Each row comes from the steps of one path. Every step used is in the known rows, and no mark comes twice. Write the path behind each row, first mark first.
Known rows:
E L D N X: [ 15 -20   1   1  -4  35  24   9  24   2  -2  -5  17  -9 -13  11  22  18
 -25  -5  11  -1  12   8  -8 -45  10  11  12   4  12   2 -12 -12 -11]
Z L: [  3  25   3   5  -7  11  14  11   7  -9 -16  -2  10 -13 -16  14  18   7
   9  -7  14 -14  20 -13   0  -7  16  28  11   9  17  -7  10   7 -24]
V N D: [  1  -6  -4  -6 -15  30  10   4  -2  -4 -18   6  11 -11  -9  14  39   6
   3 -11  27 -10  20  -9  -8  -8   9  24  16   4  16  -2   0  14 -24]
N D L: [ -9  11  -2  -4 -17  31  12  16  12  -9 -25   2   9 -10  -9  10  35  -2
   3 -13  14  -5  22 -16 -14 -17  16  30  15   4  22  -3   9   5 -13]
V N L: [ 10 -16 -12   3   1  29   4  -7  -6  -4 -12  -2  19 -13 -14   6  28   7
  -1   5  22 -10  12  -1   1  -9   8  15  11  10   2   4  -8   2 -38]
V N X L: [  6   1  -2   7 -22  35   7   3  13   2 -28  -1  18  -4  -3  16  28   9
   3 -24  32 -13  24 -17   0   0  14  24  25  -7  12  -3  -7   4 -19]
Z L E: [  7  13  -3   6  -1  -1  12  18   7  -4 -27  -4   9 -23  -3   9  21  10
   5   1   7 -11  20 -10   0 -13  18  35   5   5   8  -1   5   9 -29]
N X L: [  4  12   2  10 -18  29  11   7  20  -2 -24  -6  17 -13  -8  16  23  10
   1 -20  22  -5  18 -13   0  -4  13  26  19  -4  14  -6   1   2 -18]
W L N D: [  7 -11 -18   0 -10  43  19  -4   0 -18 -12  -6  17 -19 -24  14  24   4
  -1   5  16   7  10   4  -3 -21   2  13  14   6  17   0   8   6 -39]
W L E: [ 12 -21 -16  11   6  13   6  10   2  -8 -16  -7  14 -21  -6   2  16  11
   0   9   4   0   9   9  -2 -18   8  16   3   5  -2   4  -3   3 -39]
D N X L W: [  5   5   6  12 -11  37  13  27  31  -6 -15  -7   8 -12 -15  23  22   8
 -11 -22  17  -1  30  -5  -8  -6  10  19  24  -3  18  -6  -7  -5 -18]
N D: [  0   5   0  -4 -11  23  14   7   4  -8 -15   2  11 -21 -12  14  34   6
   2  -9  16  -2  15  -4  -8 -12   7  26   9   7  19  -6   8  11 -21]
W L D N: [ 10 -12  -2   4   4  29  23  19  12  -6   7  -2   7  -4 -19   9  16  12
 -15  -4   4  -4  10   9  -9 -38   7   5  11  12   7   5  -2 -13 -22]
Z D L N: [  6  -7 -15  -1 -10  32  16  -1   2 -18 -31 -10  12 -10 -15  13  25   6
   0  14   8  -4  19  -2  -4 -23   8  13  23  10  13   0   9   7 -35]
Z D L E: [  4 -13 -13   3  -3  13   5  15   5  -8 -38  -5  13 -17   3   4  30  11
  -1  12   3  -7  19   1 -11 -21  11  29  13   8   4   2   1   9 -31]
W L N D Z: [  5 -12 -16 -10  -4  38  21   0   4 -20  -6  -2   8 -23 -23  10  31   7
  -1   4  19  10  11   0  -2 -22  -4  12  11  16  14  -1   8  10 -37]
W L: [  9  -8 -11  10   0  24   7   4   3 -12  -4  -5  14 -13 -21   6  13   9
   2   1   9  -5   9   7  -2 -12   7   9   8   9   6  -1   1   0 -33]
E L D Z: [ 15 -14  -2  -6   8   7  25   2   4 -11   4   1   9 -11 -22   3  22  15
 -11   1   4  -1   5   2  -2 -37   3  10   0  18   6   1  -2  -2 -22]
V N L X: [ 21 -24 -18   3  -2  32   7  -1   1  -4  -3   9  16 -14  -8   1  33   8
  -6  13  30  -9  11   4  -1 -20   4  11  13  11  -1   9  -3   0 -33]
V N D Z L: [ -4  18   2 -15 -14  24  11  16   7  -6 -16  12   5 -14 -10  13  43   9
   9 -16  34 -13  28 -24  -8  -5   9  40  16  14  21  -6   4  16 -21]
W L Z D N: [  5 -33  -7   0  -7  34   8   8  10 -10   8  -6  15 -15 -17   4  18  13
 -20  10  10  -2   8  20 -10 -27  -2   2  13   6  12  -1   1  -8 -30]
E L: [ 11 -11  -4   4  -3  13   8  -5   3 -11  -5  -7  16 -12 -22   3  11  13
  -2   2   2  -6   8   2   0 -19   7  10   5   8   9  -3  -5   3 -26]
W L X N D: [  9 -17  -8   4 -14  34  10  17  19 -12   2   6   9  -7 -16   0  21   8
  -8  -2  19   1  10   0 -17 -25   7  16  18   8  14  -4  -3  -3 -27]
A X: [  7  -2   2   0   1  11  19   5   1 -13   7  -2   0 -19 -12   3  21   6
   1  -3  16  -4  16  -2   1 -16   5  16   2   4  21   1   6   9 -17]
V N X A: [ 13 -10   1  10  -9  38  -6  -1   6   4 -27  -6  15 -15  -6  25  41  13
  -5  -5  17  -9  20 -16  -7  -6  21  18  18   3   9   0 -12   4 -31]
N D Z L X: [  6  21   0 -10 -13  19  19  24  19 -11  -3  18   1 -23  -9   8  44  11
   4  -4  32  -4  21 -14 -11 -21   4  37  10  17  20  -3  18  12 -15]
L D: [ 12  -2  -1   5   2  12  29   6  -1  -6  -8  -1   9 -11 -15  14  28   6
  -8  -3   9  -6   8   3  -2 -27  11  12   6  10   6   1   7  -1 -22]
Z D N: [  4  -6   3  -2  -5  19   8  13  11  -8 -10  -4   8 -15 -12  10  24  21
  -8   1   6  -9  16   8 -10 -19   2  16  18  16  11  -6  -2   8 -24]
W L D: [ 14 -11 -12   9   6  24  23   5   0  -9  -1  -1  14  -7 -21  10  20   7
  -9   2   8  -3   4  10  -5 -30   7   7   5  10   5   4   3  -8 -30]
D Z L N X: [ 10  13  -6  -4  -9  28  26   4  18 -13 -21  -5   7 -23 -14  19  33  10
   2  -2  31   0  23 -14   8 -16  10  24  16   9  16  -3  10  10 -29]
D Z: [  5  -1   3  -4   1   6  15   7   6 -12  -6   0   0 -18 -13   5  28  13
   5  -7  13  -5  14  -5   1 -12   4  14   6  18   6  -3   6  13 -26]
A X N: [  5  -6  11   1  -3   5  16  11  12 -12   6  -5  -7  -9 -14  -1  10   8
  -1 -10  12  -4  18 -12  -4 -17  13  15  11   5  22  -6  -5   3 -19]
X N D Z L E: [ -5  10   9 -10  -7   1  11  30  23  -6 -24   3  -3 -20  -3   2  29  13
   2 -12  14  -2  24 -25 -13 -16  17  47  13  13  14 -11  -2  12 -26]

Write each row's path:
[  3  10   2   3 -15  37  -1  23  16  -6 -21   5   5 -14  -7  13  46   2
  -6  -2   3  -1  20 -22 -25 -30  18  25  15   9  18   3  11   0 -16] : N D L X A
[  4  21  11  -1  -3  15  28  28  17  -3  -5   2   2  -5 -16  16  22  10
 -10 -11   8 -13  22  -9  -8 -33  17  24  14  12  18  -1   8  -7 -12] : Z L D N
[  7  11  -4 -14 -17  28  15  21  12  -6  -6  22   1 -14  -6   8  49  10
   5  -8  41 -12  26 -20 -11 -16   5  36  15  14  17   0  10  13 -16] : V N D Z L X
[  5  -7   1   2 -15  26   5  23  28   5 -34  -8  17 -22   8  12  28  23
 -12  -7  11  -2  22   1 -10 -17   7  35  24  -1   9  -5  -8   4 -21] : Z D N X L E
[  4 -23   4  -5 -12  23  13   9  10  -7  -1  -5   8 -17 -11   7  26  13
 -20   4  10  -5  12  15  -8 -25   3   8  14   5  14  -4   5   0 -22] : L Z D N
[ 14 -11   2  12   2  49   8  17  23   3  -7  -9  14 -13 -16  24  31  14
 -24  -3  -1   3  13   0 -17 -38  15   9  14   8   9   4 -11 -18 -25] : W L D N X A
[ 19  -1   3  12  -2  16   0  10   5  -6  -8  -1   5 -19 -13  15  33  13
  -6   6  -2  -5  11  -8 -10 -21  14  10   9  15   6   2   5   3 -27] : L X A
[ 14 -14 -19   8  -2  31  17  -6  -3 -19  -9 -12  14 -13 -26  11  12   6
   1  11   8   2   8   7   5 -20   4   0  13   8   7   3   5   2 -42] : W L N
[  5   3   5   2  -3   1  14  18   7  -8  -9  -5   2 -21   0   0  16   8
   3 -10   8  -1  19 -12   1 -16   9  30   4  -5  16   1   2   8 -17] : A X L E
[ -1   3   3 -12  -6  17  17  11   7 -11  -9   6   3 -25 -12   9  40  11
   3 -11  20   1  15  -8  -8 -13   2  26   7  17  16  -7   9  16 -22] : N D Z
[ 16 -23 -19  10   9  33   6  -1  -7 -10 -10  -1  17 -16 -23  14  29   0
  -7  11  23  -5  18   8  -2  -3   4  10  11   9   4   4 -12   0 -48] : V N L W
[ 10 -31 -13   2  -1  27   9 -12  -6  -9  -4  -6  26 -28 -16   5  30   6
 -18  22  18   2   0  19  -3 -18  -2  11   4   9   8   0   5  -3 -41] : N L Z D
[ 24 -12   0  10   0  19  -6   1   7  -8  -1  -4  13 -15 -21   8  21  16
 -11  13  -8  -3   6  -6 -11 -31  11   7   5  13   6   3  -4  -2 -29] : E L X A
[ 17 -17 -12   1  -5  21  17 -14  -2 -18  -8 -14  16 -14 -27   8   8  10
  -4  11   1   0   7   2   7 -27   5   2  10   7  10   1  -1   5 -35] : E L N
[ 21 -10  -8  16   2  29  -5  10   6 -10   0  -2  11 -16 -20  11  24  13
  -7  13  -3  -2   7  -1 -12 -23   9   5   9  14   3   6   2  -4 -36] : W L X A
[ 13 -20 -10  -8  12  23  21   0  -5  -2  -1   7  11 -12 -15   5  41   8
 -11   3  25  -5   9  -1  -1 -26   4  13   7  21  -1   7  -5  -3 -33] : V N L D Z
[  6 -30   0  -2 -19  37  16   6  21  -1  -8  -6  16 -24  -3  13  35  14
 -26   2  26   0  15  16  -8 -24   4  11  17  -1  15  -3   1  -2 -17] : L Z D N X
[ 19 -12 -13   7   1  24  11   2   6  -9   1   4  16 -23 -13   1  28   8
  -8  16  20  -2   5   9  -1 -24   2  12   6  14   1   6   6  -2 -31] : N L X
[ 11  14  -9   6 -15  34  24   0  14  -9 -28  -9  15 -21 -14  23  27   6
   2   1  28  -3  22 -10   8 -16  15  23  18   0  19  -2   9   6 -29] : Z L N X
[  6  -5   5   2 -12  33  14  16  26  -1 -13  -5   9 -17  -5  13  29  15
  -9 -14  20  -4  21   0  -4 -20  13  16  18   3  12  -3  -4   1 -15] : D N X
[ -1  -5  13   3 -25  36  17  16  30   1  -8  -8  11 -11  -4  10  22   5
 -16 -25  22  -2  20  -7  -2 -19  14  14  21 -14  19  -4   2 -11  -5] : D N X L Z
[ -2  14   1 -13 -17  25  23   7   9 -16 -18  -4   4 -17 -19  13  32   6
   3 -17  17   6  17 -20   0 -14   2  25  19   9  20  -7  12  13 -23] : X L N D Z
[ 10 -28  -3   3  -9  15  14 -10   1 -11   4  -7  17 -14 -20   0  11   5
 -12   4   8  -2   4   7   2 -27   8   2   0  -2  12  -1   0  -5 -24] : E L Z
[ 11   1   5  14  -5  31  -1   2  12  -1 -25 -10  15 -25  -9  25  36  13
  -6  -4   7  -2  15 -11  -8 -11  19  19  11   6  10  -3  -4   4 -29] : N X A
[  1  24   6  -4  -2   5  15  16  12 -11  -9   2   1 -17 -15   8  25  11
  11  -8  16 -12  22 -17   0  -8  10  29   8  18  14  -7  10  10 -24] : D Z L
[ 11  -7 -13   3 -11  27   9  14  12 -12 -18   7  10  -9  -6   4  34   9
  -4  13  14  -9  17   1 -15 -26   6  19  18  12  10   4  11   4 -21] : Z D L X
[  4   4   1   8  -6   0   9  16   8  -4 -28  -8  11 -16  -1   6  16  11
   6 -12   2  -6  16 -10   0  -9  14  28  10  -1   3  -3   2   7 -25] : X L E
[ -3  16  -1 -12  -4   6  16  25  12  -6 -24   6   4 -31  -1   7  41  12
   7  -6  17  -2  23 -16  -8 -16   8  48   4  13  15  -5   9  18 -25] : N D Z L E
[  5  11  -1  -3   4  -6  13  23  10  -8 -20   1   1 -27  -3   3  28  14
   8  -1  10  -8  22 -13   2 -14  12  36   4  14   5  -2   7  13 -28] : D Z L E
[ -8 -17  -4  -8 -25  42  13   8   4  -5 -18   6   9  -4  -4   6  42 -10
  -7 -13  31  -8  23 -14 -12 -20  17  18  18 -11  22   3   7   0 -13] : V N D L Z
[ 13 -35  -9   0  -8  19   8 -13  -3 -11   0  -7  23 -18 -21   3  17  12
 -17  18   7  -2   2  17  -4 -25  -1   7   4   3  13  -2  -1  -1 -30] : E L Z D
[  7  13   8   1  -3  11  32  13   5  -8   5  -1   2  -6 -14   8  19   3
  -6 -16  12  -2  15 -11  -2 -26   6  22   7   0  23   1   9  -5  -8] : A X L D
[  8 -23  -7   5  -1  22  13  -8  -2  -8   0  -7  19 -25 -16   2  25  -1
 -14  10  18   2   2  10   4 -20   6   6   1   3   8   3   7  -8 -34] : N L Z
[  0   0  -7   2 -10  24   5   9   7 -12 -27  -3  13  -8 -10   8  27   8
   2   5   8  -9  19  -3 -12 -15   9  22  18  12  14  -2   6   7 -26] : Z D L
[-10  -6   0  -6 -22  33  18  11  10 -10 -16   1   9 -13  -6   6  36 -10
  -8 -11  20   0  17 -10 -12 -25  15  19  12  -7  24   0  16  -2 -12] : N D L Z
[  7 -18  -4   2  10  15   7  17  13  -2 -12  -7  11 -27  -1  -1  22  14
 -12   9   4  -1  13   7  -3 -27   9  21   7  11  -2   4  -8  -1 -34] : D N L E
[  1  -6  -7   5  -2   9  10  20   9  -7 -34  -5   6 -14   5   0  24   3
   4  -2   2  -6  21 -10  -6 -22  20  24   9   2   4   5   3   4 -23] : D L E
[  7 -26 -10   9  -6  26  13  -2   0 -12   4  -5  15 -15 -19   2  15   0
 -10   3  14  -1   4  12   0 -19   6  -1   4  -2   9   2   6  -8 -30] : W L Z
[ 17 -21 -22  10  -8  48  19  -9   9 -13 -16 -12  21 -21 -18  16  22   8
  -5   8  22   6  11   9   6 -20   5   4  16   0   9   4   0   0 -38] : W L N X
[  5  -1  -8  -6 -12  31  26  -3  -1 -14 -19  -5  11 -21 -18  18  32   4
  -2   0  17   4  13  -3  -1 -20   6  17  14   6  19  -3  11  12 -30] : L N D
[ -3  -8  13  -8 -16  23  16  16  15  -9  13  -6   3 -13 -10   1  17   8
 -17  -8  14  -2  18  -1  -8 -24  -2  17  14  -4  31  -4   7  -4  -7] : A X L Z D N
[ 10 -11 -12  -7 -13  32  20 -12   0 -15 -13  -9  19 -18 -26  12  21   8
  -5   6  10   6   9   0  -2 -28   3  14  10   6  20  -2   1   9 -31] : E L N D
[  6  -9   6 -10 -12  15  17  21  23 -11   1  12  -6 -15  -9  -2  36  12
  -7 -10  23   1  15 -12 -14 -24   6  21  16  18  12  -6   2   7 -18] : L X N D Z
[ 19 -15 -13  16  -4  51   2  -8   8 -10 -23 -19  21 -23 -21  25  26  10
  -9  11   5   9  11  -3  -2 -20  12   4  16   5  10   3  -4  -3 -46] : W L N X A
[ -3  -2  12  -7 -11  17  19  13  13 -11   3   0  -3 -14 -13   2  22   5
  -4 -15  18   2  19 -14 -12 -18  10  26  12   4  31  -8  -2   7 -14] : A X N D
